Each row comes from the steps of one path. Every step used is in the known rows, and no mark comes twice. Write the path behind each row, first mark first.
Known rows
fevuv-teda-fipi-lasud: [  4.9 -26.2 -29.4 -23.8  16.0  -0.8   0.3  -5.9 -25.4  13.5   1.8  12.8
  -0.9  23.8   8.1   8.8  -9.3 -44.9 -11.2]
lasud-faru-teda: [ 25.3  -2.3 -41.5 -30.5  -5.4   0.4   4.5  11.2 -24.5   3.8  20.7 -17.3
  12.0   8.6  28.6 -31.4  -4.6 -18.8  -1.0]
fevuv-teda: [  6.3 -18.5 -43.6 -14.3   9.2 -17.0   8.8   1.3   3.8  33.4  18.5   0.6
   7.0  16.6  20.8 -11.9   1.1 -21.5 -32.5]
teda-fipi-lasud-faru: [ 18.6 -17.1 -37.2 -32.5  -6.2  11.4 -10.6  -9.1 -41.7  -6.1  -3.7   0.5
   6.2  29.3   3.3   5.9   0.0 -49.5   7.6]
faru-katoz-fipi-lasud: [ 20.5  17.0  -8.1 -13.8 -13.5  10.1   5.1  -4.1 -19.3  23.2 -42.5 -21.3
  11.1  54.0  20.1 -46.6   3.6  -4.0   5.8]
teda-faru: [  3.3 -22.0 -55.0 -26.7 -13.4 -28.1   5.3  -1.7  -1.5  -2.1   6.9   3.4
  14.5   8.1  24.6  17.0   2.1 -18.5  -8.6]
fipi-lasud: [ 13.1  -6.6 -20.9 -22.5  -7.6 -12.5  -0.1   1.5 -43.0   9.9   3.0 -11.1
  16.9  36.8  23.8 -10.3   6.2 -25.3   0.3]
fevuv-teda-fipi-lasud-faru: [ 17.2 -23.7 -42.2 -25.0  11.9  20.4  -8.9  -4.5 -26.0  13.4  -0.1  10.7
  -4.8  23.8  -4.8   3.8  -8.5 -49.4  -7.8]
teda-fipi-lasud: [  4.1 -19.1 -24.9 -31.6  -1.6  -9.5  -1.7 -11.6 -40.5  -4.1  -0.8   3.2
  10.9  30.4  15.8  12.0  -0.3 -45.7   5.1]
teda-faru-lasud: [  2.4  -3.7 -46.9 -34.3  -4.2 -30.7   2.0  -7.8  -4.5 -16.1 -16.2  -1.6
   5.6  11.5  16.2  29.2   1.0 -10.9  -1.6]
katoz-faru: [ 24.1 -18.0 -20.9 -37.1 -17.2  -9.2  12.0   1.5  -3.8  17.6  -3.1 -28.5
  14.3  14.6  22.2 -25.0   5.5  -6.1   3.4]
faru-lasud-fipi: [  3.1  -5.3 -50.8 -28.9 -13.8  -6.9  -4.2  -3.7  -6.0  -3.9 -12.3  -8.9
  17.5  26.7  28.6 -13.7   7.1  -0.7  -1.9]
lasud-faru-katoz-fipi-teda: [ 31.7   2.3 -35.1 -18.9 -15.9  -3.0   2.4   0.5  -5.6  27.7 -31.5  -3.8
  12.7  53.2  36.4 -41.8   6.7  -4.5  -1.2]
lasud-faru-katoz-fipi-teda-fevuv: [ 43.3 -12.2 -49.2 -21.2   1.2 -13.6  12.6  -4.8   0.6  44.4 -36.5 -15.2
  11.6  33.0  41.9 -34.1   3.8 -10.9  -5.0]
fipi-lasud-faru-katoz: [ 31.1  18.7 -25.3 -25.9 -17.1   6.5  -9.9  -1.0 -41.8  12.8 -27.4 -14.5
   4.1  43.6  21.4 -32.4   6.4 -16.1  -0.3]
fevuv-teda-faru: [  2.3 -29.0 -58.4 -18.1   4.2 -19.6   7.0   2.8  14.3  15.7  10.8  13.3
   3.1   3.7  15.9  12.8  -6.4 -18.2 -23.7]
faru-teda-fipi-lasud: [ 10.4 -11.2 -12.9 -37.7   8.1  -4.3   3.1   1.8 -53.0 -13.5   4.3  -3.1
   8.3  17.4  28.5  -5.0 -17.1 -38.1  16.4]
katoz-fipi: [  9.9 -12.7 -34.5 -10.8  -9.0  -1.9  13.6  -5.2  10.8  23.2   0.9 -16.7
  20.7  32.0  15.8 -28.7   6.8 -13.3  -7.2]

Write each row's path
[  4.1 -43.6 -69.0 -31.1 -24.3 -29.5  -4.7  11.8  -7.3  -7.6   3.8  24.8
  27.1  26.6  53.2   4.3   1.4  -4.8   7.3] -> lasud-fipi-teda-faru
[ 30.2  -6.2 -27.8 -13.7 -12.1  30.6  -3.6   0.9 -22.2  18.5 -13.7 -21.5
  16.8  45.1  -3.8 -36.4   4.9 -21.2  12.6] -> katoz-fipi-lasud-faru
[ 19.4 -11.5 -33.4 -43.3 -22.2   8.3   1.4   1.0   1.4   0.3 -31.5 -28.1
  13.2  20.3  21.2 -31.4   2.7  15.4  18.6] -> katoz-faru-lasud-fipi
[ 23.3 -36.2 -47.6 -29.4   9.2 -56.7  16.8  -0.7 -21.0  32.5  11.3  -3.1
  19.5  16.7  59.3   7.8   5.7 -26.7 -15.3] -> fipi-teda-fevuv
[  7.5 -14.3 -41.6 -39.4  -2.1 -53.6   0.3  -0.7 -21.2 -14.0 -15.6  15.3
  11.5  26.1  37.4  36.8   0.8  -8.9   5.1] -> fipi-teda-faru-lasud
[ 17.3   5.4 -22.6 -18.0 -16.2   7.0   2.1  -3.4  -8.8   5.5 -51.5  -8.5
   7.0  40.9  16.3 -21.1  -3.8   0.0  14.5] -> teda-faru-katoz-fipi-lasud
[ 15.1 -21.9 -30.4 -16.7  -7.4 -24.9  11.1   2.6  -6.6  24.8   0.5  -1.3
  26.3  46.2  37.2 -21.8   6.4 -13.4  -1.1] -> katoz-fipi-teda
[ 24.1  12.6 -45.0 -24.8 -18.8  -3.7  -2.4  -4.8 -11.7  17.2 -14.5 -12.2
   4.7  29.5  28.4 -31.2  10.4 -13.9 -16.3] -> lasud-faru-katoz
[ 34.6 -35.8 -40.9 -51.3  -1.8 -24.4  10.3   2.7  -7.8  18.2 -37.1 -23.6
  16.6  14.1  49.5 -15.1   0.4   9.8  20.2] -> katoz-faru-lasud-fipi-teda-fevuv
[ 22.1  -1.3 -34.7 -26.1   7.9  19.9  -9.6  -8.6 -24.4  17.7 -30.7   8.7
 -13.5  31.5   6.1 -12.2  -8.3 -36.2 -12.3] -> fevuv-teda-fipi-lasud-faru-katoz
[  9.7  -6.6 -47.5  -8.7   0.2   3.1  11.7  -2.9  36.8  28.9 -36.0   3.8
  -1.7  22.0  13.7 -21.8  -8.2   2.9 -17.9] -> fevuv-teda-faru-katoz-fipi
[ 46.0 -12.8 -29.2 -20.9  15.2  26.3  13.4   8.4 -26.4  25.6 -12.4 -38.7
  12.4  11.4  15.9 -44.4 -14.1 -18.3  20.0] -> katoz-fipi-lasud-faru-teda-fevuv
[  7.7   1.4 -46.8 -28.1 -17.5 -28.6   4.9  -6.0   1.1   1.5 -23.2   3.2
   5.4  17.6  35.7   1.1   1.5  -5.6 -11.5] -> teda-faru-katoz
[ 22.7 -17.9 -41.5 -30.5  17.3 -29.8  23.4   4.8 -16.2  20.5  17.4 -26.2
  13.9 -12.0  49.0 -18.3 -10.6 -20.5  -9.6] -> faru-teda-fevuv
[ 24.6 -21.6 -28.3 -49.0 -19.1 -12.7  -0.8   7.9 -14.0   0.8 -31.0 -11.9
  18.3  35.1  42.2 -25.2   2.9  15.6  25.3] -> katoz-faru-lasud-fipi-teda
